Every row comes from one small tree of marks. Brackets hold a mark, then the marks that hang from it, in alphabetical order. Every link used is in the known rows. Which tree was each row made from?
Known rows:
{lafizir {dusa bubol faro sozin}}: [ 0.18  4.23  2.10 -0.63 -2.50  0.85 -0.02  3.10 -0.59 -1.69  3.27 -0.92
  0.71  1.60  0.73 -1.75 -0.18 -0.32  1.36 -3.80  3.81 -1.53 -0.90  0.39
  0.92]
{lafizir {dusa {bubol firi} faro sozin}}: [ 0.56  4.12  2.24 -0.03 -2.63  0.70 -0.12  3.11 -0.43 -1.70  2.93 -1.83
  0.79  1.66  0.33 -1.86 -0.53 -0.51  1.37 -3.98  3.59 -1.94  0.08 -0.39
  1.33]
{firi bubol {sipepo dusa}}: [ 0.24  4.97  2.52 -0.89 -2.81  3.43 -0.20  2.92  0.13  0.38  2.29 -0.36
 -0.25  1.73  1.66 -0.64  0.90 -2.52  0.02 -3.56 -1.29  2.44 -4.65 -0.39
  0.98]
{sipepo {dusa {bubol firi} faro sozin}}: [-0.73  4.75  1.96  0.26 -3.02  0.56  0.20  3.19 -0.23 -0.49  2.70 -3.79
  0.98  1.91  2.28 -1.14 -0.71 -2.57  0.46 -3.35  1.21 -0.94 -0.61 -2.25
  1.79]
{lafizir {dusa faro sozin}}: [-0.54  3.69  2.21 -0.63 -2.62 -0.83 -1.27  3.08 -1.04 -2.65  3.29  0.18
  0.88  1.66  1.26 -1.65  0.55 -0.21  0.99 -3.46  3.28 -2.12 -1.45  0.81
  0.52]
{lafizir {dusa {bubol {firi sipepo}} faro sozin}}: [ 0.59  4.20  2.29 -0.03 -2.42  1.56  0.14  2.98 -0.02 -1.66  2.78 -1.99
  0.41  1.68  0.16 -1.99 -0.32 -0.67  1.36 -4.02  3.60 -1.34 -0.11 -0.53
  1.37]
{nufe {dusa faro} {lasif lunef} tisur}: [ 1.96  2.96  1.76  0.61 -3.09 -8.87 -0.01  2.01 -1.57  3.44  2.15  4.89
  0.09  0.69  1.06 -0.97  1.08 -0.99  1.83 -3.95  0.89 -0.20 -1.47 -0.17
 -0.85]
{firi sipepo}: [-0.11  3.62  2.75 -1.25 -2.06 -0.95 -2.55  2.75 -0.40 -0.22  2.18  1.94
 -0.56  2.09  2.16 -1.65  0.02 -0.27  0.92 -3.25 -1.13 -0.16 -4.65  1.11
  0.41]
{bubol dusa firi}: [ 1.08  2.63  2.87  0.41 -2.75 -0.87 -2.74  2.76 -1.29  0.83  1.75 -0.41
  1.37  1.91  2.25 -1.36 -2.50 -0.32  0.24 -2.74 -1.27 -4.07 -0.69 -0.07
  2.06]
{lasif lunef}: [-0.28  3.24  3.63 -0.45 -2.72 -5.71 -4.20  3.09 -1.72  1.35  2.60  2.24
 -0.49  1.41  3.55  0.15 -0.23 -0.15  0.71 -3.48 -0.39 -3.36 -2.67  0.64
 -0.22]
{tisur faro {nufe {lasif lunef}} sozin}: [ 2.23  3.39  0.07 -1.12 -3.08  1.04  0.39  2.90 -1.01  1.07  2.06  0.55
 -1.20  0.84  2.93 -0.05  1.84  0.25 -1.41 -1.96 -0.01 -4.16 -0.12  1.95
  0.21]
{nufe {dusa bubol} {lasif lunef} {tisur faro sozin}}: [ 3.48  3.80  0.51  0.53 -3.13 -5.18  2.79  2.15 -1.12  3.58  1.71  3.39
 -1.26  0.37  0.59  0.10  1.51 -0.03  0.97 -3.31  0.36 -1.24 -0.19  1.24
 -0.30]
{dusa {bubol firi} faro sozin}: [ 0.99  4.14  2.08  0.26 -2.74  0.69  0.25  2.99 -0.40 -0.52  2.35 -4.08
  0.95  2.24  1.73 -2.48 -1.87 -1.33  1.54 -4.09  2.55 -1.41  1.22 -2.64
  1.82]
{tisur faro {nufe dusa {lasif lunef}} sozin}: [ 3.05  3.02  0.02 -0.45 -3.24  0.88  1.51  2.64 -1.08  1.41  1.97  1.41
 -1.34  0.42  2.10  0.10  2.63  0.39 -1.06 -2.24  0.12 -3.62  0.15  2.81
 -0.09]
{firi bubol sipepo}: [ 1.20  4.38  2.71 -1.21 -2.60  2.61 -0.91  2.82 -0.25  0.41  2.11  0.77
 -0.38  1.89  1.45 -1.31  0.33 -1.33  0.65 -3.87 -1.12  2.02 -4.48  0.26
  0.70]
{nufe lasif {tisur faro sozin}}: [ 1.71  3.86  0.05 -0.94 -3.00 -5.02  0.63  2.49 -1.44  0.92  1.90  3.39
 -0.28  1.45  1.57 -0.97  0.90  0.18  0.27 -2.27 -0.89 -1.64 -2.12  1.10
  0.08]
{sipepo {dusa bubol faro sozin}}: [-1.07  4.89  1.81 -0.36 -2.88  0.73  0.26  3.20 -0.44 -0.53  3.04 -2.88
  0.94  1.86  2.67 -1.05 -0.36 -2.40  0.45 -3.19  1.40 -0.56 -1.60 -1.48
  1.38]
{nufe {dusa bubol faro sozin} {lasif lunef}}: [ 2.52  2.96  1.82  1.28 -3.12 -3.81  1.37  2.51 -0.57  2.95  2.65  0.30
 -0.11  0.94  0.92 -1.10 -0.33 -1.12  1.83 -4.14  2.69  0.57  0.46  0.14
  0.29]
{firi bubol}: [ 1.14  4.09  2.61 -1.20 -3.21  0.00 -1.55  3.17 -1.49  0.22  2.55  1.21
  0.62  1.82  1.87 -0.89 -0.17 -0.80  0.66 -3.72 -1.13  0.19 -3.93  0.64
  0.55]
{tisur faro {nufe {dusa sozin} lasif}}: [ 2.53  3.09  0.46 -0.17 -3.65 -0.81  1.31  2.61 -0.75  1.03  2.31  2.41
 -0.75  1.14  1.45 -0.86  1.89 -0.16  0.27 -2.42  0.27 -1.26 -0.47  3.15
  0.48]
{sipepo {dusa sozin}}: [-1.63  4.50  1.96 -0.18 -3.23 -2.36 -1.04  3.13 -0.73 -1.18  2.85 -0.71
  0.58  1.82  2.67 -0.39 -0.01 -1.89  0.21 -2.57 -0.11 -0.91 -3.01  0.24
  1.21]

Which tree is each row?
[ 1.28  3.88  2.22 -0.60 -3.07  3.04 -0.27  2.83 -1.23  0.28  2.52 -1.25
  1.48  1.76  2.43 -1.31 -0.98 -1.56  0.19 -3.37  0.67 -0.54 -1.51 -0.53
  1.44]	{firi {bubol {dusa faro sozin}}}
[-0.53  4.62  2.48 -0.93 -2.19  1.01 -1.02  2.88  0.25  0.45  2.35  0.05
 -0.55  1.88  2.04 -1.06  0.03 -1.51  0.56 -3.19 -0.90  0.68 -4.42  0.23
  0.99]	{firi {sipepo {dusa bubol}}}
[ 2.76  3.79  0.04 -1.27 -2.92  4.13  2.05  2.77 -1.05  0.00  1.93  0.36
 -1.01  0.78  1.97 -0.45  2.32  0.73 -0.77 -2.42 -0.04 -3.89 -0.43  2.82
  0.39]	{tisur faro {nufe {dusa bubol}} sozin}
[ 0.68  3.82  2.64 -0.64 -2.39  0.71 -1.30  3.27 -0.88 -0.91  2.97 -0.42
  0.88  1.63  0.56 -1.76 -0.23 -0.04  1.18 -4.06  2.34 -2.35 -1.25  0.04
  0.82]	{lafizir {dusa {bubol firi} faro}}
[ 1.21  4.34  2.13  0.50 -3.07 -1.50  0.16  2.91 -0.19 -0.17  2.08 -2.58
  0.20  2.04  0.98 -1.68 -2.49 -0.82  1.74 -3.70  1.14 -1.13  0.04 -0.84
  2.15]	{dusa {bubol firi} sozin}
[ 1.44  4.26  2.37 -0.46 -2.61  4.56  0.34  2.43  0.07  0.65  1.93 -0.86
  0.14  1.76  1.62 -1.36 -0.76 -1.82  0.27 -3.30 -0.06  1.37 -2.67 -0.08
  1.74]	{firi {bubol {dusa sozin}} sipepo}
[ 2.51  3.32  0.76 -0.19 -3.25 -1.04  1.40  2.37 -0.37  2.03  2.40  1.07
  0.33  0.98  0.69 -2.06 -0.26 -1.05  1.29 -3.45  1.79  0.11 -0.75  0.99
  0.74]	{tisur {nufe {dusa bubol faro sozin} lasif}}
[-0.74  4.72  2.18 -0.63 -2.20  1.99 -0.11  2.80  0.46 -0.31  2.47 -1.75
 -0.21  1.98  2.24 -1.51  0.15 -2.14  0.58 -3.30  0.67  0.81 -2.94 -1.00
  1.20]	{firi {sipepo {dusa bubol faro sozin}}}
[ 1.46  3.78  0.21 -1.92 -2.86  3.22  0.02  3.00 -1.33 -1.01  2.04  0.28
 -0.76  1.24  3.12 -0.57  2.06  0.69 -1.38 -1.90 -0.58 -4.83 -1.11  2.29
  0.40]	{tisur faro nufe sozin}
[-0.58  4.90  2.00  0.44 -3.26 -0.96  0.10  3.15 -0.11 -0.25  2.52 -2.74
  0.51  1.82  1.74 -0.59 -1.14 -2.19  0.60 -3.08  0.22 -0.76 -1.42 -1.05
  2.00]	{sipepo {dusa {bubol firi} sozin}}
[ 2.64  3.04 -0.04 -0.74 -3.05 -0.34  1.19  2.35 -0.84  1.11  1.95  1.67
 -0.06  0.51  0.84 -1.31  0.59  0.04 -0.09 -2.65  0.21 -1.88 -1.75  2.33
  0.30]	{tisur {nufe dusa lasif} sozin}
[-0.63  4.81  2.19 -0.50 -2.35  0.96 -0.18  2.76  0.55 -0.10  2.33 -0.97
 -0.58  1.91  1.86 -1.12 -0.20 -1.86  0.69 -3.14 -0.06  0.96 -3.50 -0.08
  1.34]	{firi {sipepo {dusa bubol sozin}}}
[ 1.01  4.29  2.14  0.23 -2.43  1.97  0.57  2.81  0.28 -0.48  2.14 -4.29
  0.46  2.27  1.54 -2.69 -1.63 -1.61  1.53 -4.15  2.55 -0.56  0.92 -2.85
  1.91]	{dusa {bubol {firi sipepo}} faro sozin}
[ 0.15  4.88  2.48 -1.04 -2.64  4.49 -0.14  2.96  0.09  0.20  2.43 -1.13
  0.11  1.83  2.01 -1.03  1.21 -2.77 -0.08 -3.76 -0.59  2.37 -4.08 -1.28
  0.84]	{firi bubol {sipepo {dusa faro}}}
[ 0.05  3.06  2.08 -0.38 -2.47  0.83 -1.37  2.64 -1.35 -0.24  2.57 -1.09
  1.68  1.93  3.40 -1.85 -1.67 -0.82  0.28 -2.58  1.43 -3.01 -0.64 -0.13
  1.54]	{bubol {dusa faro sozin}}
[ 1.18  3.86  2.71 -0.65 -2.08  2.13 -1.13  3.03 -0.35  0.68  2.22 -2.25
  0.56  2.20  1.83 -2.50 -1.21 -0.94  1.28 -4.28  0.72 -1.11 -0.95 -2.21
  1.18]	{dusa {bubol {firi sipepo}} faro}
[-0.94  5.03  1.84 -0.18 -3.11 -0.87  0.16  3.15 -0.29 -0.22  2.84 -1.82
  0.44  1.75  2.16 -0.50 -0.78 -1.99  0.59 -2.91  0.44 -0.39 -2.45 -0.25
  1.61]	{sipepo {dusa bubol sozin}}
[ 2.59  3.40  0.81 -0.06 -3.42 -2.09  1.36  2.34 -0.28  2.22  2.25  1.82
 -0.03  0.90  0.29 -1.69 -0.57 -0.79  1.37 -3.26  1.12  0.24 -1.33  1.91
  0.90]	{tisur {nufe {dusa bubol sozin} lasif}}
[ 2.38  3.50  0.40  0.78 -3.66 -7.24  2.38  2.02 -1.10  1.33  1.96  4.52
 -0.44  1.17  0.22 -0.98  1.46 -0.38  1.68 -2.89  0.30  0.55 -1.05  2.01
  0.09]	{nufe {dusa sozin} lasif {tisur faro}}
[-0.08  3.64  2.92  0.11 -2.58 -0.61 -2.37  2.98 -0.18 -0.38  1.86 -1.08
  0.22  2.15  1.87 -1.52 -0.26 -1.46  0.44 -3.45 -1.23 -1.29 -2.13 -1.48
  1.28]	{bubol {firi {sipepo {dusa faro}}}}
[ 1.13  2.83  2.96  0.40 -2.32  0.97 -2.25  2.49 -0.40  0.93  1.41 -0.71
  0.68  1.97  1.94 -1.65 -2.14 -0.70  0.24 -2.86 -1.27 -2.81 -1.14 -0.30
  2.17]	{bubol dusa {firi sipepo}}
[-0.65  4.49  2.44 -1.08 -2.03  2.09 -0.98  2.92  0.16  0.27  2.50 -0.71
 -0.19  1.96  2.41 -1.45  0.35 -1.79  0.48 -3.36 -0.22  0.56 -3.86 -0.71
  0.82]	{firi {sipepo {dusa bubol faro}}}
[ 1.62  3.79  0.74 -0.41 -3.05 -6.52 -0.05  2.48 -1.52  2.14  1.86  3.31
 -0.92  1.04  2.25  0.00  1.12 -0.12  0.10 -2.52 -0.36 -2.59 -1.18  0.45
 -0.27]	{nufe {lasif lunef} {tisur faro sozin}}
[ 2.61  2.90  0.75 -0.60 -3.48 -0.80  0.48  2.73 -1.05  1.63  2.35  3.43
 -0.70  1.10  1.62 -0.77  2.04  0.17  0.15 -2.49 -0.60 -1.54 -1.41  3.46
  0.11]	{tisur faro {nufe dusa lasif}}
[ 2.45  3.26  1.27  0.18 -3.27 -2.10  0.91  2.37 -0.41  2.87  2.39  0.98
 -0.12  0.68  1.15 -1.36 -0.11 -1.29  1.18 -3.63  2.17 -0.51 -0.11  0.55
  0.49]	{tisur {nufe {dusa bubol faro sozin} {lasif lunef}}}
